In the rows, 128 means zero.
Known rows, with every way that one mark hangs from another:
Q652[Q6[Q110]]: [ 89 125 161 126 106 132 128 132  93 108 128  93 130 132 146 118 132 101
 105 135 141 139 120  95]
Q148[Q110 Q652]: [112 127 159 127 122 102 133 132 122 114 129 107 117 140 138 144 142  99
 125 134 133 144 191 113]
Q6[Q148]: [106 119 122 129 122 107 111 126 132 109 133 127 127 139 157 132 136 106
 114 150 143 121 113 109]
Q534[Q110[Q148[Q6[Q652]]] Q721]: [106 145 101 136 136  94 111 134 131 112 113  97  95 126 155  39 114 113
 118  45 128 136  89 111]
Q721[Q534[Q110 Q148]]: [ 70 130 131 136 108 130  91 110  99 105 139 155 120 131 165 144  99  92
 118  81 152 141  91 117]
Q534[Q110[Q855] Q148[Q6]]: [ 96 121 138 142 107 110 114 133  90 111 151 121 102 137 152  66  84 106
 134  87 147 165 111 127]
Q652[Q6]: [ 99 120 131 125 103 117 141 144 114 102 128  95 133 115 138 124 132 112
 106 143 137 126 137 113]
Q721[Q6[Q110 Q652]]: [ 91 125 160 121 120 130 111 124 123 117 107  82 123 137 163 175 130 104
 118  74 135 120 124 108]
Q6[Q652]: [109 126 110 126 117 112 136 121 136 111 118  92 127 114 151 115 134 105
 130 105 130 111 114 124]
Q110[Q148[Q652[Q6]] Q855]: [ 94 119 139 143 112 104 144 175 102  96 149  78 123 127 146 147 144 100
 136 129 134 154 165  76]
Q534[Q6[Q652] Q148[Q110[Q855]]]: [103 114 183 147 104 113 117 115 134 101 141  89  89 132 162 105  99 104
 145  95 131 153 122 135]
Q110[Q148[Q6] Q855]: [ 98 113 131 140 121 103 106 151 116 110 150 123 114 135 145  98 130 102
 138 102 137 158 122 103]
Q534[Q6 Q148 Q721]: [ 76 117 133 138 107 101  80 125 135  92 121 119  94 131 150  99  84 122
 112 101 139 133  72 135]
Q855[Q110[Q148]]: [ 88 131 149 137 129 116 113 158 118  92 143 102 128 118 150 129 152  81
 133 105 139 150  73  94]
Q652[Q6 Q148[Q110[Q855]]]: [105 116 189 133  78 119 144 146  88  92 156  73 122 115 138 124 129  94
 113 149 126 154 153  91]
Q534[Q110[Q855[Q6]] Q148[Q652] Q721]: [ 86 134 152 146 115  82 116 170 110 105 142  73  86 137 148  46  78 106
 119  88 137 175 118 122]
Q652[Q6 Q148[Q110]]: [101 122 174 126  86 110 138 132 101  91 138  77 125 112 138 119 140 100
 100 142 130 131 156  88]
Q652[Q6[Q110] Q148]: [ 85 125 162 125  85 121 118 120  81  96 134  75 129 119 150 122 138  96
 102 126 140 132 107  66]
Q148[Q110[Q855] Q652[Q6]]: [114 119 173 133 103 111 159 161  98 105 145  69 122 135 136 143 134 103
 121 148 127 167 200 107]
Q110[Q148]: [ 90 121 136 137 126 114 106 144 124 103 138 127 126 126 149 126 141  95
 132 120 140 125 117  97]
Q148[Q6]: [103 120 105 122 118 101 115 117 123 119 126 122 118 132 137  98 127 116
 115 110 138 137 133 129]
Q721[Q6[Q148] Q534]: [ 79 116 129 125 123 117  75 113 136 108 120 151 129 147 168 250 136 108
  90 103 145 127 128 106]
Q534[Q6[Q652] Q721]: [103 129 113 132 118 109 109 108 149 103  99  89  97 121 147 100 105 120
 113  87 123 123  85 139]
Q6[Q148[Q110[Q855]]]: [119 115 181 139 117 118 121 141 121 109 155 117 120 149 152 124 127  94
 123 162 134 161 145 116]
Q721[Q6[Q110 Q652] Q534]: [ 74 127 148 120 119 139  87 104 123 119 106 115 124 141 171 232 136  96
 105  50 135 134 111 105]
Q148[Q6[Q652] Q110[Q855]]: [128 120 151 131 116 102 136 128 128 122 135  95 106 133 144  79 127 104
 134  91 120 160 155 136]

Rows:
[ 85 120 116 136 121 120  75  69 134 106 122 159 111 147 166 192 121 110
  99 118 148 140 102 112]  Q721[Q534[Q6[Q148]]]
[103 119 200 137  97  98 125 140 110 101 154  78 108 121 138  77 124  90
 116 132 130 167 157 106]  Q652[Q148[Q110[Q855[Q6]]]]
[113 122 185 137 123  91 140 151 123 117 143  74 105 142 135  99 126  98
 125 136 129 180 204 122]  Q148[Q110[Q855[Q6]] Q652]
[ 62 115 129 137 106 119  70  84 124  98 129 154 110 135 163 178 103 110
 114  89 151 139  91 122]  Q721[Q534[Q6 Q148]]
[ 79 124 166 136 117 128 111 146 100 100 135 100 128 134 156 113 147  94
 116 120 142 142 110  71]  Q652[Q6[Q110[Q148]]]
[ 85 134 139 136 110 110 104 149 111  99 132 115 106 127 152  71  82 106
 115  94 142 134  72 125]  Q534[Q110 Q148 Q721]
[103 137 139 128 129  91 139 139 147 104 123  51 110 107 148  76 141  96
 121  84 129 145  89 125]  Q855[Q6[Q652] Q110]
[ 88 115 186 139 110 112  94 105 130  99 134 121 100 140 152 115 100 108
 124 119 146 141 136 132]  Q534[Q6 Q148[Q110]]
[ 76 137 138 140 127 140  96 118 101 108 132 154 128 133 161 153 128  85
 121  87 148 148 104  92]  Q721[Q534[Q110[Q148]]]
[ 96 120 139 143 123 108 123 163 109 105 150 102 122 136 149 153 141  90
 150 123 134 152 147  87]  Q110[Q148[Q652] Q855]
[ 87 133 137 138 123  96 142 171 108  86 138  60 124 120 148 151 163  94
 124 110 136 154 125  71]  Q855[Q110[Q148[Q652[Q6]]]]
[ 99 128 150 132 137  83 104 121 127 119 125  92 106 160 164 102 143 103
 106 130 149 153 148  84]  Q855[Q6[Q110 Q148[Q652]]]
[ 96 117 158 127  91 112  99 110  75 112 148  95 112 138 150  97 125  93
 122  97 138 165  95  82]  Q652[Q148[Q6[Q110[Q855]]]]
[105 128 150 132 134  91 108 108 149 120 120  79 105 141 174  66 143 103
 111 104 140 137 105 101]  Q855[Q6[Q110 Q148 Q652]]
[ 78 117 180 143 112  83 102 140 126 107 156 111 100 148 156 141 122  94
 121  92 138 188 167 118]  Q721[Q534[Q148[Q110[Q855[Q6]] Q652]]]
[ 81 126 160 132 112 160 108 127  85 113 130 129 125 140 151 224  98  90
 109  81 141 164 137 118]  Q721[Q6 Q534[Q110[Q855]]]
[110 128 170 128 107  80 128 117 145 104 128  59 103 109 151  64 141  96
 114  94 125 130 153 107]  Q855[Q6[Q652[Q148[Q110]]]]
[ 90 134 135 137 135  98 123 159 116  94 139  88 121 125 150 155 162  85
 139 101 137 153 111  79]  Q855[Q110[Q148[Q652]]]
[119 118 135 139 126  86 131 137 152 111 137  73 106 128 163  73 129 106
 124 114 131 145 119 119]  Q110[Q855[Q6[Q148 Q652]]]
[108 117 116 139 125  96 122 141 131 111 139  95 108 125 156  85 136 104
 146  70 127 147 113 106]  Q110[Q148[Q6[Q652]] Q855]
[ 86 135 153 141 142  77 121 165 134  96 136  67 109 124 148 106 161  86
 127  95 141 167 128  86]  Q855[Q6 Q110[Q148[Q652]]]
[ 81 115 167 139  93 103 121 148 103  98 157 107 116 139 158 183 128  98
 117 108 135 176 168 103]  Q721[Q534[Q148[Q110[Q855] Q652[Q6]]]]
[ 84 129 161 141 137  95 112 161 135  93 141  82 114 117 147  81 151  85
 122 100 139 160  88  99]  Q855[Q6 Q110[Q148]]
[103 117 169 139 116 129 104 128  97 114 150 117 122 156 165 123 125  89
 124 148 144 160  89  94]  Q6[Q110[Q855] Q148]
[106 114 151 140 122  98 115 142 134 110 148 105 109 140 153  88 123 102
 114 147 140 159 130 117]  Q110[Q855[Q6[Q148]]]
[ 93 129 144 125 107 115 136 134  92 113 124  78 125 140 148 140 141 105
 111 131 141 143 152  83]  Q148[Q652[Q6[Q110]]]
[ 71 131 135 131 114 126  96 114 123 105 116 116 116 128 177 206 102 104
 113  31 144 122 112 117]  Q721[Q6[Q652] Q534[Q110 Q148]]
[106 120 158 136 120 111 110 133  96 116 146 105 116 164 166 151 137  92
 128 143 143 165 126  81]  Q6[Q110[Q855] Q148[Q652]]
[118 115 165 131 113 112 125 136 112 120 146 118 110 143 134  92 121 101
 123 122 129 173 164 134]  Q148[Q6 Q110[Q855]]
[ 55 111 140 127 107 117  72 131 128  99 126 148 127 133 165 236 116 107
 107  72 146 127 117 116]  Q721[Q6 Q534[Q148]]
[ 71 111 188 136 107 107  87 148 117 103 145 121 112 152 162 252 120  95
 120  80 136 170 184 110]  Q721[Q6 Q534[Q148[Q110[Q855] Q652]]]
